Each row was made from one small tree. Brackets hold a mark, then the marks that hang from it, in the order of their numbers. Every link used is in the known rows. Write each row's tree.
Known rows:
[j_518 j_455]: [ 10   0 -14  -7   1  13  11   5  -3  -4   3  -2 -13   9   5  11  -9  -1
 -11  -4   7 -10  -4   1  10   9   2   8   9  -6 -21   0  14  -2]
[j_376 [j_500 [j_118 [j_685 j_425]]]]: [  7   0 -31 -10  -3   1   2  -3   5 -20  -6  -1   2   7  -7   2  -5  -2
   0   7  45 -16  -2   5   5  -3 -14 -11   0  -4   1 -12   5  -1]
[j_891 j_685]: [ 16   0 -18   3  -6  14  19  -1  -4  10  -2   2 -29   1  11  23  -4   0
  -6  -1  20  -1  13  -3   6   5  -1  -3   6  -4 -17   9  11   6]
[j_376 [j_500 [j_118 [j_685 j_425 [j_891 j_593]]]]]: [ -5   1 -22  -7   2  -7  -4  -7   8 -19  -2   4  -1   6 -14  -7   1   2
  -1  -5  43 -24   9   3  -5 -10  -5   8  -1   8 -12  -6  -5   4]
[j_891 j_593 [j_685 j_425] j_738]: [ 16  -7  18   9  -2  -3   1  -9   0  10   0  10  -3   8   5  -4  26   8
   2   4 -12 -12  -8   1 -12   6  13   0  10  10  -8  19   9   0]
[j_685 [j_118 j_500] [j_891 j_593 j_738]]: [-15   0  17  -1   7   2 -14 -19  -2  -5  13   3  19   0  -2 -17 -22   5
 -15   4 -26  16  -7   0 -12  -8  14  45  -4  18 -12  13 -22  -1]
[j_28 j_738]: [ 13   1 -11  -7  -3   8  10 -13 -18  -9   2   3 -20  -7  -7   9  -8   3
  -5  -9  12   1  14  -5  -1  -1  -9  -3   7   0 -30   1 -11  -8]
[j_765 j_410]: [  5   7  -4  -1   1  -2  18  -8  -2  -4   5  -5 -16  -2  -5  18 -20  -1
   3  18  -3   5  18   8  -4  -1 -13   7   3  -4  -6 -10  -4 -15]
[j_593 [j_891 j_685 j_738]]: [ 12  -8   3   5  -2   9   8  -3  -2  16  -4   5  15  13  13   9   0   8
  -4 -15  25  -1  11  -5  -1 -12  -6  -1   9   0 -33  13   5  -2]
[j_376 [j_500 [j_118 [j_685 [j_891 j_593 j_738]]]]]: [ -5   2  -5  -6   5  -4  -6 -19   5 -18   5  12   9  18 -10  -4 -17   9
 -14   1  44  -1  10   0 -19 -17   1  30   5  18 -35   3 -13  11]
[j_738 j_377 j_410]: [  6   6   3   7   6  -7   5 -13 -11   9   2   4  -9   2 -12   9 -37 -12
  16   3 -31  26  20 -22  11   1  -8  15   1 -32  -8   4 -19   6]
[j_891 j_593 [j_685 j_118] [j_738 j_410]]: [ -3   1  17  13   0   3  -5  -8  -9  10  10  18   8  17   4  -7  -7   2
  -2   4 -39  48  -2   0 -18  -2  14  31  14   1  -4  26 -13  12]
[j_455 j_518]: [ 13  -1 -20  -5   3   6  18   7  -3   2  -3  -3 -23  -8   6   4  -8  -4
 -10  15  20 -10  -3  -9   2  -3   0  -8   9  -1 -18  -5  -7   2]
[j_500 [j_118 j_685]]: [ 26   5 -25 -10  -8  11  12  -2   2  -6   8  -3 -21   1  -3  16 -15   0
  -2  18  54  -8  18  -3   8   3 -10  -8   6  -1 -33 -11   1   0]
[j_425 [j_455 j_518] [j_685 [j_891 j_593 [j_738 j_377]]]]: [-13   6  38   8  11 -26   1   8   6   6  -1   8 -34  -5   4  -2   1   6
  -7   3  -5  -8  -5 -15 -31  -7  20  -3  -2  14 -10  -7   0   9]
[j_118 j_500 [j_685 [j_425 [j_455 j_518]]]]: [ -9  -2 -11  -6   5   3  14   9   8 -16   3  -4 -14  -7   5   2  28   5
   6   9  20 -38 -30  -1   4   6  -6  -8  -7 -12  10 -18  31  -4]
[j_118 [j_685 j_425 [j_891 j_593 j_738]]]: [  4   1   9  -5   2  -7   1   1  11  -6   7   2   2   8  -9 -14  34   8
   5  -6  13 -11  28  -5  -6   0   9  24  10  12 -19   2   7  -1]
[j_593 [j_891 [j_685 j_118 j_425] [j_738 j_377 j_410]]]: [  1  -6  11  14   2  -3  -8   2  -5  25  -3   6  46  14   0  -6   1  -9
  18 -11 -41  31   6  -6  11  -5  -5  -5   2 -22  15  11  -6   2]
[j_891 j_593 [j_685 [j_118 j_500] j_425] [j_738 j_410]]: [ -4  -6  20  10   3  -2  -8 -13  -7   6   8  14  30  13   1 -18  11   1
  12  11 -58  27 -33   4   0   4   9  23   2  -2  21  27  -2   4]
[j_500 [j_118 [j_685 j_425 j_891]]]: [ 22   5 -24 -14  -5   3   7   6   8  -6   2  -9  -7  -6 -12   7   6  -2
   6   8  51 -17  26   0  22   5  -8 -17   2   9 -16 -10   0   1]
[j_377 [j_738 j_410]]: [  4  -3  -2  -6  -8   0   3  -6 -18  -1  -2  -7 -11 -15  -9   1 -31  -1
   8  -7  -8  15  28 -25   2  -4 -13  18   2 -17 -26  21 -20   4]
[j_685 [j_891 j_738]]: [ 11   1   5  -5   5   1   2 -11  -1   1   1  -1   0   0  -5   3 -20   4
 -13  -3  15  12  29  -7   1  -4   2  21   6  15 -31  10 -16   8]
[j_765 j_410 j_424]: [ 16  13  -2  -5   0   0  19   3  -5  -6  -4   9 -18  11  -6  27  -9  -2
  11  26  -1   4  30   6 -10 -10  -3  -5   6  -5  -3 -20  -5 -12]
[j_738 j_410]: [  8   4 -10  -2   3   1   8  -8 -12   0   0   2 -16  -2  -8   4 -26  -5
  10   4  -3  24  13 -12  11  -1  -9  15   6 -18 -13   7 -14   2]
[j_593 [j_891 [j_738 j_410]]]: [  5  -5  10   0   7  -2   0 -10  -8   8  -3   4  27   9  -1  -6 -20   3
   9 -10   9  18  12 -14   4 -15 -12  15   9 -12 -30  11 -17  -5]
[j_593 [j_891 j_685 [j_738 j_377]]]: [ 11  -7  12  13   1   3   6  -8  -2  23  -2   7  19  14   8  14  -9   3
   1 -13   1   1  17 -13  -1 -10  -3   1   4 -10 -30  11   1   1]
[j_425 j_455 [j_685 [j_118 j_500]]]: [-17   6   6   0  -5   0  -2   8  -3  -9  -1  -8 -36 -12  15   9 -14  -1
  -5  10 -10   4 -31   4  -9   8  -3 -12 -17  -9  29 -17  19 -12]
[j_891 [j_685 [j_118 j_500]] j_738]: [  7  -5   2   6  -3  19   2 -12  -6   5   9   4  17  10  14   7 -13   2
 -14  16 -22  31 -19   6  -1   4   4  17   0   3   2  18   5   6]
[j_685 [j_118 j_500] [j_425 [j_455 j_518]] j_891]: [-26   0  -8  -6   4   0  -7  15   3  -7  -5 -11   2 -22   1  -8   8  -5
  -6  -3 -10 -14 -29  11   9   4  -1 -17 -14   3  37 -16  -3   1]

Which tree is each row?
[-10  -4  18  -2   4  -5 -19 -13   1  -6   7  -3  30  -4  -6 -25   3   2
  -3   2 -37   3 -18   6  -1   0  12  24  -7  15  16   9 -15  -7] : [j_685 [j_118 j_500] j_425 [j_891 j_593 j_738]]
[ -5   5 -10  -6  -4   0   3   5  -1   0   3  -9 -16  -9   4  -2 -12  -6
  -8  12  -7  21  -3  -5   9   1   3  11 -13   3  15  -1   3  -5] : [j_425 [j_685 [j_118 j_500] j_891]]
[-17  -9 -12   5  -1   9   4  21   0   8  -9  -3  10  -8  17   2  20  -1
   1 -15   7 -26 -33   7   7  -5  -8 -34  -8 -13  22 -10  16  -7] : [j_593 [j_891 [j_685 [j_118 j_500] [j_425 [j_455 j_518]]]]]
[  7  -9  -1   6  -6   9  -3   9   0  16  -7  -2  35   9  13  -4  16  -1
   2 -11  -3   6   0   7   5  -2  -3 -18   6  -1   8   6   5  -8] : [j_593 [j_891 [j_685 j_118 j_425] j_738]]
[ 20  -3  17  13   4  -8   5 -11  -5  18  -1  11  20  15  -7   7   2  -6
  20   9 -45  28   7 -11  15   8   1   0   5 -17  10  20   1  15] : [j_891 [j_685 j_425] [j_738 j_377 j_410]]
[  1 -12   3   5  -3  10  -3  -2  -1  12  -3  -2  44   8  12  -6  12   2
   2  -6 -10   0 -20   6  10  -5  -5  -7  -4  -5  11  10  10 -10] : [j_593 [j_891 [j_685 [j_118 j_500] j_425] j_738]]
[-21   1  26   3   7  -7 -22  -8   2  -4   2  -6  24  -8  -6  -4 -13  -4
   0  -6 -48   7 -16   6   4   8   1  -1 -18  -4  37  -9  -4   0] : [j_685 [j_118 j_500] [j_425 j_455] [j_891 [j_738 j_377]]]
[-10  -3   6  -9  12  -2   8   3  12 -14   5   0  12  -3  -2  -5  32  11
   0   2  19 -20 -19  -2   2  -1   1   8  -5   7  -1  -8  20   7] : [j_118 j_500 [j_685 [j_425 [j_455 j_518]] [j_891 j_738]]]
[ -2   3  20   0  11 -10  -4 -16  -6   1   5  10   2   6 -15 -11 -16   6
   1  -6 -10  22  24 -14  -9 -11   9  43  10  12 -35  21 -29  10] : [j_685 [j_891 j_593 [j_738 j_410]]]
[-12   5  -5  -1  -4  -5 -14   8   2   0  -3  -8  -7 -12  -6 -19   7  -7
  -1 -11 -17  -4  14   6   0   3  11   2   0   9  19  -4 -15  -7] : [j_685 j_118 j_425 [j_891 j_593]]
[ -9   9   7  -5  -2 -10   6  12   3  -3  -8  -6 -54 -14   4  17  -4   3
  -5 -11  26  -6  12  -6  -8   2  -1 -14  -8   5  -1 -14  14  -1] : [j_425 j_455 [j_685 j_891]]
[-11   7  -2   0  -6  -4   5  31   1  -1  -8  -6 -45 -15  20   5  -2  -5
 -11  15   2   6 -22   4 -19   6   5 -33  -3  -2  26 -23  13  -2] : [j_425 [j_455 j_518] [j_685 j_118]]
[-12  -2  27   6   7 -12 -22 -18   1   2   9   0  33  -3 -10 -22  -8  -4
   2   4 -61   3 -12  -1   0   0  14  26 -12   6  19   7 -17  -3] : [j_685 [j_118 j_500] j_425 [j_891 j_593 [j_738 j_377]]]
[ 15   3 -20 -10  -4   2  10  16   8  -9   0  -5 -23 -10  -1  10  11   0
   6  16  52 -34 -10   5   5   7  -9 -42   4   2  -4 -24  11   2] : [j_500 [j_118 [j_685 [j_425 [j_455 j_518]]]]]
[  2  -2 -12   4  -3   4  15  19   2   6 -11   0 -32 -11  11  17  28   0
  -1  -4  20 -26 -16   6   1  10   0 -41   2  -4  13  -6  23   7] : [j_891 [j_685 [j_425 [j_455 j_518]]]]
[  2   2 -31 -12   0  -1   0  -4   8 -17  -6  -1   6   6 -13   1  -5  -1
  -3  -3  51 -13  12   4   8  -6 -12  -2  -2   4  -5  -9  -2   7] : [j_376 [j_500 [j_118 [j_685 j_425 j_891]]]]
[ 12   5   1 -10  -3  -1  -2   1   9 -10   4  -4  -4  -1 -11   9   5   6
   3   2  44 -12  16   6   5   6  -7 -20   2  16 -12 -13   4   6] : [j_500 [j_118 [j_685 [j_425 j_455] [j_891 j_738]]]]
[-20   5 -12  -5   0  -1  -7  27   5  -3 -10 -12 -10 -22   2  -6  10  -8
  -8  -9  -1  -8  -6  12   2   6   3 -31  -3   5  33 -21  -6   3] : [j_685 j_118 [j_425 [j_455 j_518]] j_891]
[  2   1  24  21  -2   1  -7 -12  -4  17  11  13   2  16   8   2 -11  -1
  -9   6 -50  23   1  -2 -23   2  20  20   6   0  -6  14  -5   9] : [j_891 j_593 [j_685 j_118] [j_738 j_377]]
[  6   4 -20 -10  -2   2  12  12  10  -6  -1  -8 -12  -2  -8  -1  29  -1
   7  -9  29 -10  35  -4  13   5  -3   6   4  -1  -6  -9  15   0] : [j_118 [j_685 j_425 j_891]]
[-17   2   5  11  -9   2  -7  14  -1   4  -3   2 -31  -7  11   4  22   0
  -1 -14 -17 -17 -15  15 -18  11  10 -22   0  -2  30  -5  15  -3] : [j_891 j_593 [j_685 j_118 [j_425 j_455]]]
[ -2   4 -18  -7  -5   3  -8  13   2   1  -5 -15  -1 -14  -5  -8   2 -12
  -2  -6 -10   7  19   7  16   8   0 -10  -2   3  28  -9 -11  -4] : [j_685 j_118 j_425 j_891]
[-12   3 -20 -10   0  -3  -5   1   7 -23  -9  -2  -6   1 -11   7  -4   2
  -3 -12  54 -20   4  10  -2  -5 -16 -14  -6   3   3 -19   4   7] : [j_376 [j_500 [j_118 [j_685 [j_425 j_455] j_891]]]]
[  6  -8   9  15  -4   2  -8   4   1  23  -4   1  37  12   8  -1   8  -6
   8 -10 -24   9   8   0   5  -2  -2 -17   1 -14  12   3   3  -6] : [j_593 [j_891 [j_685 j_118 j_425] [j_738 j_377]]]
[  1  -7  17   9  -3   4  -8 -12  -1   4   8   6  19  10   9 -12  15   5
  -3  11 -42   3 -35   9  -7   6  15  11   0   7  16  19   8  -4] : [j_891 j_593 [j_685 [j_118 j_500] j_425] j_738]
[  6   5  13  -6  -2  -7  -7  -2  10 -10   6   1 -11   0 -11   1   8  10
   3   1  40 -25   9   5  -8   2   1 -10   3  21 -20 -10   1   3] : [j_500 [j_118 [j_685 [j_425 j_455] [j_891 j_593 j_738]]]]
[-12  -3 -13   4  -3  11   6  15  -1   2  -4  -3  -7 -11  16   7  18  -4
  -4   6 -12 -12 -43  14   5  11   0 -30  -8  -8  38  -6  21   3] : [j_891 [j_685 [j_118 j_500] [j_425 [j_455 j_518]]]]
[ -1   1   9  -5   0  -2  -2  -4   1   0   5  -5   4  -2   4  -8 -11  -1
 -12  19 -16  35  -6  -4   1  -1   7  20  -9  11   8   6   0  -3] : [j_425 [j_685 [j_118 j_500] [j_891 j_738]]]
[-16  -2  20  -1  10 -10 -19 -15  -3  -5   8   2  35   1 -15 -32  -1  -2
   9   3 -53  26 -18   1   5  -3   9  36  -5   6  19  16 -24   0] : [j_685 [j_118 j_500] j_425 [j_891 j_593 [j_738 j_410]]]
[ -1  -3 -20   6  -8  17   6  13  -4  17  -5  -2   1   2  15  10  -5  -3
  -5 -19  16   3  13   1   3  -7  -7 -10   3 -11  -9   2   3  -7] : [j_593 [j_891 [j_685 j_118]]]
[  3  -3 -14  -4  -5   8  -6  -3  -3  -7   0 -14   9 -11   3  -8  -3  -9
   3  12 -27  -4 -27   8  18  11  -5  -8 -11 -12  37  -6   3 -17] : [j_685 [j_118 j_500] j_425]
[  5   0  29   4   7 -19 -12 -13   3   7   1   1   7  -2 -14 -12   5   0
   6  -5 -30 -14  16 -10  -3   0  12  11   0   8  -5   6 -16  -1] : [j_685 j_425 [j_891 j_593 [j_738 j_377]]]
[  1 -10  14   6  -2   2   0   6   2  11 -12   1  10   4  11   9  19   9
   6 -25  20 -23  -3   4  -2  -3  -9 -30   2  -3  -1   0  17  -6] : [j_593 [j_891 [j_685 [j_425 j_455]] j_738]]
[-20   4 -10  -6   2  -9  -9  -2   9 -23  -6   5 -14   3 -12   0   2   6
  -2 -16  47 -34   1   8 -14  -9  -6  -4  -5   7  -5 -15   1   5] : [j_376 [j_500 [j_118 [j_685 [j_425 j_455] [j_891 j_593]]]]]
